What can hang from each mark:
duped: bufovuv raso
raso: bida nunid zodiv
bida: bufovuv
loluriz: bida duped nunid
nunid: loluriz
zodiv: bufovuv loluriz

Each row was made from one small tree. The marks that hang from a mark follow it in brackets, in alphabetical order. Every link used is in the known rows. Write each row's tree.
Known rows:
duped(bufovuv raso(bida zodiv)): [-25.4  20.4  -1.2  17.3 -32.3  -6.7 -18.4 -33.9  41.7   8.6 -31.9  22.9
   6.9 -31.5  -0.4   7.0 -62.4  16.0 -10.9  -5.6 -16.7   6.3  20.0  23.0
  10.0]
raso(bida(bufovuv) nunid zodiv): [-46.2  48.6   7.2  11.6   4.6 -59.2  11.4 -21.1   0.0  23.1 -10.6  -8.2
   3.8 -46.7 -21.9  29.0 -42.9  -2.4 -16.9  -5.4 -12.0  13.5  70.9  36.3
 -24.7]
nunid(loluriz(bida duped(raso))): [  0.0  23.1 -11.4  -6.1  24.1 -47.0 -47.4  40.4   2.9  14.3  37.6  -9.1
   5.9 -37.9  34.7 -18.4   3.5   4.9 -28.8  -4.6  10.0   0.7 -27.1  -3.7
 -26.9]
loluriz(bida nunid): [ 12.7  22.1   2.9  22.8  23.0 -44.5 -19.7  31.9  -2.8 -23.4  61.8 -50.6
 -13.3   5.7  24.0  -6.2  12.7  10.0   2.1  23.2 -20.6  -4.1 -21.8  -2.7
 -24.4]
zodiv(loluriz): [-37.3  13.6  -6.1 -18.4 -11.1 -21.5  -4.9  13.7 -15.8  13.8  70.2 -16.6
   7.1   7.0   2.4 -18.0 -21.9  24.2 -23.9  52.1 -33.8 -14.4  19.3   5.3
  -7.2]
loluriz(bida duped(bufovuv raso(zodiv))): [  5.0   5.3  -6.7  13.2 -36.9 -41.6 -47.1  10.5  46.6  -3.4 -15.7  11.4
 -19.0 -20.8  28.8  -5.3  -5.1   3.6 -12.6 -25.5  -7.9   8.9  -3.8   6.4
  -3.9]
zodiv(bufovuv loluriz(bida)): [ -3.0  17.1  -8.7 -19.4 -24.6 -27.7 -24.8  26.3 -20.0  -5.1  58.7 -12.2
  -4.3   7.2   8.4  -4.7  18.7  25.9  -3.1  41.6 -40.9 -29.1  17.0 -13.9
  -5.7]
nunid(loluriz(duped(bufovuv))): [-40.5   0.3  -5.3  15.8 -21.3 -49.8  -9.3  37.8 -13.1  14.2  51.2  16.8
  16.6 -30.7   3.5  -9.5 -12.4   8.2 -23.0   5.5 -20.6 -24.1 -33.0  13.0
 -26.7]
zodiv(bufovuv loluriz(duped)): [-24.7   2.6 -14.2 -28.9 -29.5 -56.3   5.0  29.3 -26.6  12.6  57.6 -14.1
  10.1   7.4  -7.3   6.7   4.3  10.0  -0.6  14.8 -35.3 -33.0  -3.0  10.4
 -17.2]
zodiv(bufovuv loluriz(bida duped)): [  2.9   5.8  -9.3 -21.5 -21.8 -74.6 -20.2  45.8 -20.6   4.3  56.1 -14.0
  -7.1   4.6   7.5   2.2  30.1  12.0  -0.5  12.9 -30.9 -26.7 -10.2  -7.3
 -19.8]
duped(raso): [-17.8  18.8 -10.5  -2.2   8.4  12.0 -32.3  -6.4  13.0   1.7  27.4 -20.6
   2.1   0.3  13.4 -18.2 -24.6  13.3 -20.7   9.7 -14.4   0.6  29.9  16.3
   0.8]
duped(bufovuv raso(nunid zodiv)): [-24.3  22.2   6.7   1.6 -29.7   9.6 -27.5 -27.5  23.2  17.7 -34.2  18.3
 -11.7 -20.5 -10.9  -6.0 -42.3  -0.3 -24.0   0.9 -26.1   8.4  68.7  27.7
  20.3]
duped(bufovuv raso(zodiv)): [-25.0  13.1  -5.9  10.4 -41.6  17.5 -27.6 -23.0  39.0  -2.9 -17.2  15.9
   0.7 -15.7  10.2  -7.1 -42.4  15.3 -13.6   3.6 -27.1  -0.5  39.4  21.9
  13.8]
loluriz(bida duped(bufovuv raso) nunid): [ 39.3 -10.6  -5.6  21.7 -26.2 -50.9 -34.8  41.1  19.3 -24.6  21.6 -10.3
 -32.0  -4.7  20.0   0.3  20.9   4.1  16.1 -28.6  -1.5  10.1 -44.0  12.2
  -6.2]
duped(bufovuv raso): [-20.2  -4.9  -7.7  11.4 -34.6  22.1 -38.3  -5.3  17.9  -5.7  12.7  14.9
  -7.0   2.6   4.1 -15.8 -20.2  20.5 -13.7   8.6 -20.0  -2.0  18.9  19.5
  15.9]
zodiv(bufovuv loluriz(bida duped nunid)): [ 27.6   4.6  -6.5 -15.1 -14.9 -84.7  -0.6  57.4 -24.8 -14.2  64.2 -34.4
  -9.1   6.2  12.4  14.2  36.4   3.6  24.7   7.1 -27.4 -25.4 -37.1  -1.6
 -26.2]
raso(bida(bufovuv) nunid(loluriz)): [-54.2  45.0   7.7   4.6  25.1 -51.7   4.0   3.9 -36.3  35.1  34.4   2.5
  18.2 -62.1 -25.4  16.3 -29.1   3.9 -27.0   6.2  -2.3  -1.3  36.8  29.6
 -31.8]
loluriz(bida duped): [ -5.5  11.4  -4.7  13.9  17.1 -75.8 -35.0  40.0   0.8   0.8  53.0 -32.5
 -14.3   2.7  26.1 -14.4  16.5   2.9 -18.6   0.3 -12.2  -2.1 -21.6  -3.3
 -35.1]
duped(raso(bida)): [-19.8  22.7  -4.6   5.3  21.8 -15.1 -24.3 -16.2  13.8  10.7   5.7 -11.5
  10.7 -13.1   2.3  -4.2 -45.4  13.9 -17.7   2.1  -1.9   9.0   8.3  20.4
  -0.1]
loluriz(duped(bufovuv)): [-30.4 -10.5  -7.8  22.6 -31.6 -54.8 -14.4  25.6   0.8   0.8  36.6   0.7
  -7.1   1.9  -2.4  -3.0  -4.5   4.5 -10.5  -4.4 -26.8 -11.8 -16.1  21.0
 -17.7]
nunid(loluriz): [-47.1  31.5  -5.4  -0.4  24.7 -14.6  -8.6  15.3 -20.6  15.2  64.1 -15.9
  28.3 -26.7  13.3 -19.9 -28.2  14.7 -32.5  39.8 -22.8 -24.3   0.9   3.2
 -23.0]
loluriz(bida duped(raso) nunid): [ 33.9   8.8  -6.0  10.0  20.2 -58.7 -31.8  41.0  12.3 -14.8  36.1 -42.0
 -21.0  -3.4  30.2  -2.0  14.2  -3.3   4.5 -23.9   5.6  14.4 -38.6   8.7
 -21.0]

Write each row's tree:
[-11.3  16.2  12.0  13.2  -2.0 -67.9 -33.2  48.3 -24.0  23.7  34.0  21.1
 -13.2 -36.6  -2.0  -8.6  14.3  -3.2 -27.7  -1.1 -12.8  -6.8 -15.5   2.1
 -26.6] -> raso(nunid(loluriz(bida duped(bufovuv))))
[ -6.8   9.4  -7.3 -19.5 -25.9 -26.7  20.6  23.4 -32.6 -14.7  66.2 -29.4
   6.8   9.1  -6.0  10.2  -0.1  15.7  22.9  34.9 -43.8 -37.2   6.6  12.4
  -5.4] -> zodiv(bufovuv loluriz(nunid))
[ -8.5 -19.8  -1.9  -2.1 -46.7 -65.6  17.1  47.7 -16.5  -2.3  63.9  -1.6
  -8.8   2.9  -8.6   7.7  -2.5   8.3  10.4  12.8 -28.0 -14.8 -38.9  22.2
 -15.0] -> zodiv(loluriz(duped(bufovuv) nunid))
[-18.3   8.7  -5.4  15.7 -29.9 -54.7  -9.8 -11.6  44.0  14.4 -38.9  20.1
   3.9 -36.6   2.0  14.1 -49.8   2.5  -7.8 -34.4  -8.5  10.8  -5.8  29.1
  -3.3] -> loluriz(duped(bufovuv raso(bida zodiv)))
[ -7.6  -4.2   2.3   1.2 -22.8 -29.8 -31.8   7.9   2.6  21.2  -4.6  19.6
 -23.8  -5.6 -19.0  -6.8  -8.8  -8.0 -16.3 -26.4  -9.4   8.6  24.9  36.1
   7.7] -> loluriz(duped(bufovuv raso(nunid)))
[ -2.5  -6.3  -5.5  29.2 -27.3 -69.8 -39.5  40.7   9.1  -8.3  40.7   1.8
 -23.0   2.9  14.1  -8.0  21.3   8.2 -11.5  -4.4 -21.2  -2.8 -31.9   0.5
 -22.8] -> loluriz(bida duped(bufovuv))
[ 12.2   6.8 -10.0  24.1   2.8 -91.8 -10.4  56.1  -3.9 -24.9  65.9 -45.4
 -24.4 -15.8  17.5  22.1  43.5  -2.7  12.6 -26.6   0.9   6.9 -29.4  16.0
 -48.1] -> loluriz(bida(bufovuv) duped nunid)
[ 12.8  30.6  -1.4 -17.1 -23.7 -43.7  10.4  21.1  -3.6 -14.9  38.6 -32.6
  -0.7 -10.1  19.3  15.1   3.6  13.3  20.3  31.3 -44.6 -28.1   9.5  -5.7
 -12.2] -> raso(zodiv(bufovuv loluriz(bida nunid)))
[-35.1  27.9 -12.0 -17.6 -29.9 -24.6   1.2 -22.8  21.5  16.7  -1.3   5.3
  12.4 -47.4  -0.4  23.5 -49.9  23.8  -8.8   7.8  -4.1  15.3  52.4  26.9
  -1.9] -> duped(raso(bida(bufovuv) zodiv(loluriz)))
[ -9.8   2.7 -16.0  -8.3 -27.6 -83.2 -20.7  51.5 -11.5   5.3  74.8 -15.3
 -20.3 -13.8  11.3   7.2  32.3  15.8 -12.6   8.0  -9.5   2.8  -0.2   5.7
 -36.6] -> zodiv(loluriz(bida(bufovuv) duped))
[ 17.2   5.1  -1.6  -4.8  -0.1 -90.9  -0.9  60.0 -13.1  -5.2  79.2 -36.9
 -13.7   0.9  19.7   0.9  20.5   5.1   3.1  16.6 -17.9  -1.6 -43.3  -3.0
 -30.7] -> zodiv(loluriz(bida duped nunid))
[  3.0  20.5  -7.2  -0.2   2.4 -50.0   7.3   6.6  27.5  -6.2   1.9 -42.8
   3.7 -21.0  23.8  10.0 -29.8 -11.0  -0.9 -29.6  -6.0   5.4  -5.9  27.2
 -17.1] -> loluriz(duped(raso(zodiv)) nunid)
[-23.3  20.1 -12.7 -12.2  19.5 -30.4 -21.0  24.6  -2.6  23.0  36.0 -11.3
  23.3 -36.6  18.9 -14.8 -21.6   1.1 -29.9  -4.2   6.2  -8.5 -14.9  15.7
 -20.9] -> nunid(loluriz(duped(raso)))
[-14.1   9.0  -6.6  19.9 -15.0 -63.7 -34.9  51.2  -5.2   6.8  53.1  16.5
  -0.5 -31.3  20.6 -13.8  13.7   9.7 -21.3   5.2 -13.0 -16.3 -44.4  -5.4
 -30.5] -> nunid(loluriz(bida duped(bufovuv)))
[-23.2  29.4  11.4  10.4 -17.2 -13.8 -18.2 -37.1  26.4  24.9 -53.2  28.2
  -1.9 -34.1 -20.2  10.6 -60.7   0.2 -18.6 -11.3 -16.4  15.4  52.8  32.7
  18.0] -> duped(bufovuv raso(bida nunid zodiv))
[-16.7  11.6 -12.7  -4.9 -25.8 -37.5 -26.0  33.1 -12.7  -3.8  76.4 -12.7
 -16.0 -10.8  12.9  -2.0  23.8  28.1 -13.9  30.5 -15.5   0.9  28.4   0.6
 -24.0] -> zodiv(loluriz(bida(bufovuv)))
[-17.7  45.5  11.1   0.2  41.5 -33.8 -32.5  25.7 -28.0  26.1  49.5 -12.4
   3.3 -29.1   9.6 -19.9  -0.8   3.8 -42.8  33.7 -17.3  -6.7  16.6  -5.7
 -22.4] -> raso(nunid(loluriz(bida)))
[-40.0  30.8   5.3  14.0  11.3 -53.4  -1.9  -6.4 -21.2  19.1  19.1 -10.1
  -3.5 -30.1 -30.6  21.8 -20.2   3.3 -18.4  -0.6  -7.7  12.1  50.2  36.1
 -23.3] -> raso(bida(bufovuv) nunid)
[-24.3  26.0  -8.1  -5.3  31.5 -55.2 -12.9  13.8   0.0  32.4  16.7  -2.5
  31.4 -53.5   8.0  -1.2 -42.0   1.8 -24.9 -12.7  13.2   1.1 -34.7  16.1
 -26.3] -> nunid(loluriz(duped(raso(bida))))
[-11.3  27.7  -4.8 -21.6 -31.2 -28.6  31.0   7.2 -12.1 -10.6  34.8 -28.9
  16.7  -7.7   2.7  19.0 -23.4   9.7  18.9  30.8 -48.7 -38.0  21.2  11.2
  -8.0] -> raso(zodiv(bufovuv loluriz(nunid)))
[-25.2  19.2 -13.3   9.7   0.0 -20.0 -19.6 -12.2  11.8   2.1  13.0  -4.8
   3.6 -29.8  -4.8  14.7 -27.0  18.0  -5.9 -15.8   7.5  18.1  31.5  32.1
 -10.4] -> duped(raso(bida(bufovuv)))
[ 19.4 -15.7  -0.1   7.8 -44.9 -82.3  -8.2  62.2  -8.2 -11.1  65.7  -5.8
 -25.8   2.5   9.2   6.3  23.7  12.9  11.0  10.0 -23.6  -7.3 -52.7   0.6
 -20.6] -> zodiv(loluriz(bida duped(bufovuv) nunid))
[-49.3  38.2  -8.6  18.8  -6.5 -51.1   9.0 -17.7  16.7   5.2   9.3 -14.8
  16.0 -45.5  -1.0  25.0 -40.7  10.4 -13.0  -1.5 -16.5   5.6  37.8  27.2
 -28.8] -> raso(bida(bufovuv) zodiv)
[-16.9  18.7  -0.7  -0.4   8.5 -70.9 -14.5   0.9  -2.6  27.1 -10.5  -2.8
 -11.5 -37.9 -23.3  26.9 -13.2 -11.5 -13.9 -46.6  16.3  28.8  38.6  45.0
 -20.2] -> loluriz(duped(raso(bida(bufovuv) nunid)))
[-19.7  21.0 -13.8  12.0   7.1 -77.4 -25.4  54.1 -16.0   4.2  69.1 -15.8
   2.9 -47.7  24.9   4.3  29.5   8.6 -23.8  -3.8   3.8  -4.4 -16.1   2.8
 -51.3] -> nunid(loluriz(bida(bufovuv) duped))
[ 11.3 -14.5  -5.5  15.1 -33.3 -39.3 -11.4  26.0  13.3 -13.9  20.3  -6.4
 -15.8  -3.1   4.1   6.2  -2.9  -0.8  14.8 -30.4  -9.2   3.1 -31.9  30.7
  -2.7] -> loluriz(duped(bufovuv raso) nunid)
[-23.9  28.7  -0.4   0.2  11.4 -24.6 -20.6 -17.1  -5.1  19.5  -7.7  -1.9
  -7.2 -32.8 -26.0  18.7 -26.7   3.3 -13.1 -18.4   6.1  26.2  61.6  39.8
  -5.9] -> duped(raso(bida(bufovuv) nunid))
[-37.7  11.5   9.3   5.0 -10.1 -55.9 -10.5  31.7 -27.5  34.3  33.1  21.2
   2.9 -33.2 -18.2  -4.6 -11.0  -8.8 -29.0   1.2 -17.2 -14.8  -2.6  24.2
 -19.6] -> raso(nunid(loluriz(duped(bufovuv))))
[-31.6  49.6  11.1  -2.0  10.7 -45.3   9.3 -30.3  -7.8  24.4 -26.7  -9.4
  14.4 -28.3 -24.1  23.4 -43.2  -5.5  -9.0   2.0 -35.6 -18.3  61.2  23.5
  -9.0] -> raso(bida nunid zodiv(bufovuv))
[ 19.5  12.3  -2.9  19.9  19.1 -88.0 -12.6  52.7  -1.3 -17.1  61.2 -49.7
 -16.9   2.5  24.0   1.5  21.3  -3.5   2.2  -9.8 -10.3   0.3 -47.5   3.6
 -39.4] -> loluriz(bida duped nunid)
[-20.1  25.3 -13.2 -39.2 -36.0  13.4  -9.1 -20.6   9.8   8.8   1.2  -1.9
  17.5 -11.3   7.7   2.5 -33.2  19.2  -2.9  23.3 -38.0 -22.1  60.5  11.7
  16.0] -> duped(raso(zodiv(bufovuv loluriz)))
[-29.2  16.3  -7.5   0.5 -34.2 -25.9 -15.7   7.7  25.4  17.8  -4.7  25.4
  20.5 -54.1  18.4  -2.1 -37.0   2.5 -22.2 -11.2  -9.9  -8.0  -4.0  19.0
  -8.3] -> nunid(loluriz(duped(bufovuv raso(zodiv))))
[ -9.5  37.8  -0.8  -7.1  17.4  -9.2 -48.7  18.2 -14.7  17.4  27.8   0.8
  -9.2 -50.8   5.2  -3.8  13.0   6.8 -26.7   0.2  11.3  15.6  53.8  13.5
 -12.9] -> duped(raso(nunid(loluriz(bida(bufovuv)))))
[-18.3  38.9   6.9  -6.7  22.6 -68.3  -5.0 -21.9  21.8  39.1 -42.7  -8.6
   3.0 -41.8  -7.2  14.4 -52.6 -17.5 -25.5 -34.5  -0.8  22.5  32.5  34.8
  -9.0] -> loluriz(duped(raso(bida nunid zodiv)))
[-16.8  39.1  -6.5  -3.9  -6.1 -10.3  -9.7 -37.2  24.8   4.2 -35.3  -8.8
  22.1 -30.7   1.9  19.7 -49.4   9.4   0.5 -12.4 -20.2 -14.7  38.3  18.7
   3.5] -> duped(raso(bida zodiv(bufovuv)))
[-14.6  44.0   2.6 -22.7  -6.4  10.3 -17.1 -33.6   7.2  14.7 -35.7  -8.0
   5.2 -17.1 -10.8   9.0 -27.3  -6.4 -12.5  -9.3 -32.5 -11.1  86.2  26.2
  14.4] -> duped(raso(nunid zodiv(bufovuv)))
[ 14.8  -0.8   8.0   8.7 -14.9 -43.2 -56.3  22.8   7.6  12.1  -5.6  18.1
 -40.1  -3.8  -1.2  -8.3  14.6  -5.9 -16.0 -27.5  -5.9  19.7  11.1  14.1
   2.6] -> loluriz(bida duped(bufovuv raso(nunid)))
[  6.0  17.6  -8.5  25.4   3.2 -49.0 -14.2  35.4  -7.3 -32.5  67.6 -43.1
 -21.2 -10.7  17.1  13.5  29.9  14.1  12.0   1.9  -8.9   4.6   1.8  11.7
 -34.6] -> loluriz(bida(bufovuv) nunid)
[ -8.5 -10.0  -3.8  28.7 -26.9 -67.5   6.2  37.9  -3.8 -12.6  48.5 -14.8
 -11.0   4.0  -2.5   8.4   2.3  -1.7  12.0 -12.4 -24.6 -12.0 -43.5  27.1
 -22.9] -> loluriz(duped(bufovuv) nunid)
[-32.0  35.5 -11.1   9.0  -7.2 -22.9 -11.3 -29.3  33.0   6.7 -16.9  -5.9
  11.1 -49.3   3.5  22.4 -47.1  13.4  -8.8 -17.5  -0.9  20.1  48.2  33.2
  -8.3] -> duped(raso(bida(bufovuv) zodiv))
[  1.7   7.0 -11.3  14.4   0.8 -76.5   8.4  21.0   4.7  -6.8  17.7 -27.6
  -2.5 -36.5  -2.2  39.0  -7.8  -3.8  18.8 -48.9  19.3  21.5 -18.5  43.9
 -30.9] -> loluriz(duped(raso(bida(bufovuv))) nunid)
